What can hang from each mark
J_846: J_547 J_999
J_3: J_547 J_999
J_812: J_999
J_400: J_547
J_999: J_3 J_440 J_812 J_846
J_547: J_3 J_812
J_440: J_547 J_999
J_108: J_812

Known rows, with every way that one mark hangs from another
J_547[J_3]: [.02,.02,-.01,.02,-.03,.09,.07,-.01,-.02,.04,-.01,.05,.03,.02,.05,-.09,.06,.01,.05,.07,.00,.10,.03,-.02]
J_400[J_547[J_3[J_999[J_812]]]]: [.06,-.01,.05,.05,-.01,.07,.42,.02,.00,.13,.08,-.01,.11,.22,.08,.06,.00,.20,.08,-.03,-.05,.23,.00,-.04]
J_400[J_547[J_3]]: [-.01,-.07,.02,.06,-.02,.07,.13,.01,-.06,.03,-.03,.01,-.04,-.06,.07,-.04,.03,.06,.12,.08,-.05,.24,.04,-.05]
J_999[J_3 J_812]: [.06,.05,-.15,-.02,.02,.13,.16,.03,.02,.11,.05,.03,.12,.29,.03,-.03,.03,.09,.02,-.06,.00,.13,.11,-.02]
J_108[J_812[J_999[J_846]]]: [.06,.03,-.12,.08,-.01,.00,-.07,.02,.03,-.04,-.03,.14,-.18,.21,-.08,.02,.04,-.01,.00,.03,-.02,.17,-.04,.01]
J_999[J_846[J_547]]: [.14,-.01,-.14,.05,.13,-.02,.08,.02,-.05,-.04,.02,-.04,.03,.13,.03,.02,-.07,.07,.03,-.02,.05,.07,.04,-.09]
J_400[J_547[J_3[J_999[J_440]] J_812]]: [-.05,-.13,.20,.01,-.16,.10,.55,.03,-.04,.13,.09,.01,.12,.12,.01,.00,-.12,.20,.19,.03,-.02,.17,.05,.06]
J_108[J_812[J_999[J_440 J_846]]]: [.04,.07,-.05,.04,-.07,.00,.15,.00,.04,.01,.04,.16,-.04,.31,-.04,.00,-.03,.09,.03,.00,.01,.16,-.03,.08]
J_999[J_3 J_846[J_547]]: [.10,.00,-.24,.03,.11,.07,.12,.03,-.04,.00,.02,-.01,.12,.20,.05,-.06,-.05,.11,.07,.03,.03,.18,.15,-.07]
J_812[J_999[J_846]]: [.11,.04,-.18,.03,.17,.00,-.06,.00,-.01,-.03,-.04,-.01,-.14,.06,-.01,.06,.01,-.02,-.02,.11,-.01,.08,-.04,-.03]
J_3[J_547 J_999[J_812]]: [.12,.14,.11,-.03,-.02,.10,.27,.06,.06,.16,.10,-.02,-.09,.23,-.01,.13,-.02,.16,-.04,-.14,-.02,-.01,-.12,.02]
J_108[J_812]: [-.06,-.02,.06,.04,-.17,.00,-.02,.02,.03,-.01,.01,.15,-.04,.14,-.07,-.04,.03,.01,.02,-.09,-.01,.10,-.01,.04]
J_812[J_999]: [.00,-.02,-.06,.01,.15,-.02,-.12,-.03,.03,-.02,-.05,.03,-.09,-.12,-.04,.06,.04,-.04,-.04,.06,-.04,.00,.05,.03]
J_3[J_547 J_999[J_440 J_812 J_846]]: [.22,.25,.06,-.04,-.06,.12,.55,.07,.04,.20,.17,-.03,-.01,.53,.06,.11,-.12,.28,.00,-.12,.03,.06,-.19,.02]
J_108[J_812[J_999[J_440]]]: [-.07,.00,.06,.02,-.09,-.02,.06,-.02,.08,.02,.03,.18,.01,.14,-.07,.00,-.01,.07,.01,-.06,-.02,.09,.05,.14]
J_440[J_547 J_999[J_3 J_846]]: [.07,.17,-.20,-.03,-.06,.11,.51,.02,-.04,.03,.08,.01,.22,.40,.07,-.09,-.06,.19,.11,.06,.00,.25,.25,.01]
J_3[J_547 J_999[J_440 J_812]]: [.11,.18,.18,-.05,-.08,.09,.49,.04,.07,.20,.16,.00,.05,.34,.03,.11,-.09,.25,-.01,-.17,.00,-.02,-.11,.09]
J_846[J_547[J_3]]: [.04,-.05,-.04,.05,.08,.05,.07,-.02,-.03,.00,.00,.04,.12,-.04,.04,-.07,.01,.06,.05,.00,.02,.10,.13,-.05]
J_400[J_547[J_812[J_999]]]: [-.02,-.25,-.01,.04,.11,.03,.01,.03,-.05,.01,-.06,-.03,-.27,-.17,-.12,.13,-.02,-.03,.09,.06,-.07,.13,.10,-.02]
J_812[J_999[J_3 J_440[J_547]]]: [-.09,.07,-.17,-.04,.05,.07,.24,-.04,.03,.01,.05,.11,.13,.10,.02,-.06,-.08,.14,.07,.07,-.01,.16,.35,.13]
J_440[J_999[J_3 J_846]]: [.11,.13,-.12,-.02,-.04,.11,.42,.03,-.02,.07,.05,-.02,.24,.35,.07,-.07,.01,.14,.09,.07,-.02,.17,.06,.00]
J_400[J_547]: [-.02,-.10,.03,.04,.01,-.02,.07,.02,-.04,-.02,-.02,-.04,-.08,-.07,.02,.06,-.02,.05,.08,.02,-.05,.14,.01,-.03]
J_547[J_3 J_812[J_999[J_440 J_846]]]: [.11,-.02,-.09,.02,.04,.16,.28,.01,-.06,.10,.01,.06,-.06,.21,-.02,-.03,-.03,.05,.10,.14,.03,.14,.04,-.01]
J_400[J_547[J_812]]: [-.01,-.22,.07,.03,-.04,.05,.12,.06,-.08,.03,-.02,-.05,-.18,-.05,-.08,.07,-.06,.01,.12,.01,-.03,.13,.06,-.04]
J_400[J_547[J_3[J_999] J_812]]: [-.03,-.17,.14,.05,-.09,.11,.34,.05,-.05,.09,.02,-.02,-.03,.02,-.03,.03,-.05,.10,.15,.06,-.05,.18,.04,-.01]
J_846[J_999]: [.03,-.07,-.01,-.02,.14,-.02,-.19,-.02,.01,-.01,-.03,.04,-.06,-.26,-.03,.04,.05,-.04,-.02,.00,-.02,-.04,.05,.00]
J_547[J_3 J_812[J_999[J_846]]]: [.13,-.06,-.15,.05,.09,.17,.06,.02,-.07,.06,-.05,.04,-.21,.10,-.06,-.01,.04,-.05,.08,.17,.01,.15,.02,-.07]

Rows
[.01,-.03,.04,.04,.06,.01,.21,-.02,.01,.03,.06,.03,.24,-.01,.04,-.04,-.04,.14,.04,-.01,.00,.07,.10,.00] : J_846[J_547[J_3[J_999]]]
[.23,.21,.00,.00,.00,.12,.35,.09,.02,.15,.10,-.06,-.14,.43,.02,.13,-.05,.17,-.02,-.09,.00,.06,-.20,-.06] : J_3[J_547 J_999[J_812 J_846]]
[.17,.17,-.02,-.02,-.03,.02,.57,.03,.03,.14,.18,-.03,.25,.57,.08,.07,-.13,.25,.00,-.09,.05,.06,-.11,.01] : J_3[J_999[J_440 J_812 J_846]]
[.13,.10,-.02,-.08,.06,.20,.20,.03,.05,.20,.08,.08,-.05,.10,.02,.04,.03,.16,.04,-.11,-.01,.07,.10,.06] : J_846[J_999[J_3[J_547] J_440 J_812]]
[-.03,-.21,.08,.01,.04,.03,.21,.01,-.04,.05,.00,-.01,-.13,-.08,-.08,.12,-.09,.07,.12,.04,-.04,.11,.11,.04] : J_400[J_547[J_812[J_999[J_440]]]]
[.14,.03,-.15,.05,.19,.05,.23,-.04,-.02,.02,.02,.05,.12,.13,.08,-.04,-.04,.14,.06,.09,.04,.16,.11,-.02] : J_812[J_999[J_440 J_846[J_547[J_3]]]]
[.04,-.18,.00,.04,.03,.13,.12,.01,-.07,.05,.00,.03,.02,-.03,-.06,-.05,-.02,.02,.10,-.01,.04,.08,.18,-.06] : J_846[J_547[J_3 J_812]]
[.02,.14,-.28,-.02,.08,.09,.31,-.01,-.01,.01,.05,.08,.08,.29,.06,-.05,-.10,.16,.08,.12,.02,.24,.28,.06] : J_812[J_999[J_3 J_440[J_547] J_846]]
[-.01,-.20,.05,.05,-.06,.14,.18,.05,-.10,.07,-.03,.00,-.15,-.04,-.03,-.01,.00,.02,.17,.08,-.03,.22,.08,-.06] : J_400[J_547[J_3 J_812]]
[.05,-.16,-.22,.05,.12,.15,.12,.07,-.07,.04,-.06,-.02,-.24,.08,-.07,.06,-.03,.02,.16,.16,-.05,.29,.13,-.06] : J_400[J_547[J_812[J_999[J_3 J_846]]]]
[.12,.02,-.04,-.02,-.09,.10,.53,.05,-.09,.03,.08,-.03,.03,.35,-.04,.01,-.12,.12,.11,-.01,.04,.13,.18,-.03] : J_440[J_547[J_812] J_999[J_846]]
[.05,.12,-.05,-.04,-.05,.03,.44,.00,-.01,.08,.15,.04,.17,.39,.05,.01,-.12,.20,.02,-.16,.06,.09,.20,.03] : J_999[J_440[J_547] J_812]
[.11,.19,-.28,-.03,-.03,.14,.56,.04,-.03,.11,.15,.05,.19,.66,.10,-.07,-.13,.26,.09,-.05,.07,.27,.23,.00] : J_999[J_3 J_440[J_547] J_812 J_846]
[-.01,.08,-.16,.03,-.08,.08,.18,.01,.05,.04,.04,.19,.04,.39,-.01,-.08,-.01,.13,.08,.05,-.01,.26,.08,.11] : J_108[J_812[J_999[J_3 J_440 J_846]]]
[.09,.06,-.08,-.04,.06,.11,.32,-.04,-.01,.10,.11,.14,.13,.14,.06,-.03,-.01,.17,.05,-.09,.04,.15,.27,.00] : J_846[J_999[J_440[J_547[J_3]] J_812]]
[-.03,-.02,.02,-.03,-.15,.16,.45,.01,-.08,.08,.09,.10,.06,.20,-.01,-.11,-.11,.12,.15,.01,.06,.15,.26,.04] : J_999[J_440[J_547[J_3 J_812]]]
[.24,.05,-.21,.07,.13,.10,.25,.02,-.06,.08,.06,.01,.10,.38,.08,-.03,.00,.13,.03,-.05,.07,.20,.06,-.16] : J_999[J_812 J_846[J_547[J_3]]]
[.15,-.12,-.12,.06,.05,.15,.19,.04,-.11,.05,.01,.00,-.04,.16,-.02,-.06,-.05,.04,.12,.04,.07,.15,.10,-.13] : J_999[J_846[J_547[J_3 J_812]]]
[.02,-.15,-.14,-.01,.23,.03,-.14,-.03,.01,-.01,-.01,.06,.11,-.26,-.02,-.02,.03,.04,.04,-.01,-.02,.06,.29,-.01] : J_846[J_547 J_999[J_3]]
[-.07,-.19,-.04,-.01,.03,.12,.26,.02,-.02,.09,.00,.02,-.04,.00,-.06,.03,-.07,.10,.16,.10,-.05,.22,.23,.08] : J_400[J_547[J_812[J_999[J_3 J_440]]]]
[.06,.02,-.08,-.02,-.10,.10,.45,.05,-.10,.04,.10,.01,-.01,.37,-.02,-.02,-.19,.13,.12,.00,.09,.12,.16,-.01] : J_999[J_440[J_547[J_812]] J_846]
[.09,-.01,-.22,.05,.08,.17,.17,.02,-.10,.01,-.02,.06,-.21,.15,-.06,-.02,-.02,-.01,.10,.15,.02,.23,.21,-.07] : J_440[J_547[J_3 J_812[J_999[J_846]]]]
[.15,.19,-.17,-.02,-.01,.06,.52,.02,-.05,.08,.15,.01,.10,.58,.08,.01,-.14,.22,.04,-.10,.08,.16,.11,-.03] : J_999[J_440[J_547] J_812 J_846]
[.15,.20,-.16,.03,.00,.12,.51,.03,-.04,.09,.13,.04,.12,.54,.09,-.01,-.07,.21,.04,-.01,.04,.24,.09,-.06] : J_440[J_547[J_3[J_999[J_812 J_846]]]]
[.09,.09,.01,.02,-.01,.09,.33,.00,.03,.14,.10,.03,.18,.30,.05,.00,.02,.14,.00,-.05,.00,.08,-.02,-.02] : J_547[J_3[J_999[J_812]]]
[.11,.15,-.10,-.01,-.04,.03,.48,.01,-.05,-.01,.08,-.03,.13,.33,.06,-.01,-.08,.16,.06,.01,.02,.15,.14,-.01] : J_440[J_547 J_999[J_846]]
[.07,.04,-.07,-.06,.10,.01,.26,-.03,.01,.07,.12,.08,.10,.12,.02,.05,-.07,.16,.00,-.16,.04,.05,.25,.03] : J_846[J_999[J_440[J_547] J_812]]
[-.03,-.11,-.09,-.01,.08,.06,.03,.00,-.04,-.02,-.02,.04,-.21,-.05,-.14,.06,-.06,-.04,.03,.03,.00,.06,.27,.01] : J_440[J_547[J_812[J_999]]]
[.01,.04,-.22,.07,-.02,.09,-.04,.03,.04,.00,-.03,.17,-.10,.28,-.06,-.06,.06,.02,.05,.08,-.04,.27,.08,.03] : J_108[J_812[J_999[J_3 J_846]]]
[-.03,-.03,.17,-.02,-.16,.12,.49,.02,.00,.15,.11,.05,.20,.20,-.02,-.06,-.10,.15,.10,.02,.02,.02,.03,.08] : J_547[J_3[J_999[J_440]] J_812]
[.06,.09,.10,-.05,-.05,-.01,.49,.00,.07,.14,.17,.00,.30,.39,.04,.07,-.11,.24,-.02,-.15,.02,-.02,-.03,.08] : J_3[J_999[J_440 J_812]]
[-.10,-.03,-.10,.04,-.04,.07,-.10,.00,.07,.00,-.03,.19,-.05,.09,-.09,-.06,.08,.00,.03,.02,-.06,.19,.15,.10] : J_108[J_812[J_999[J_3]]]
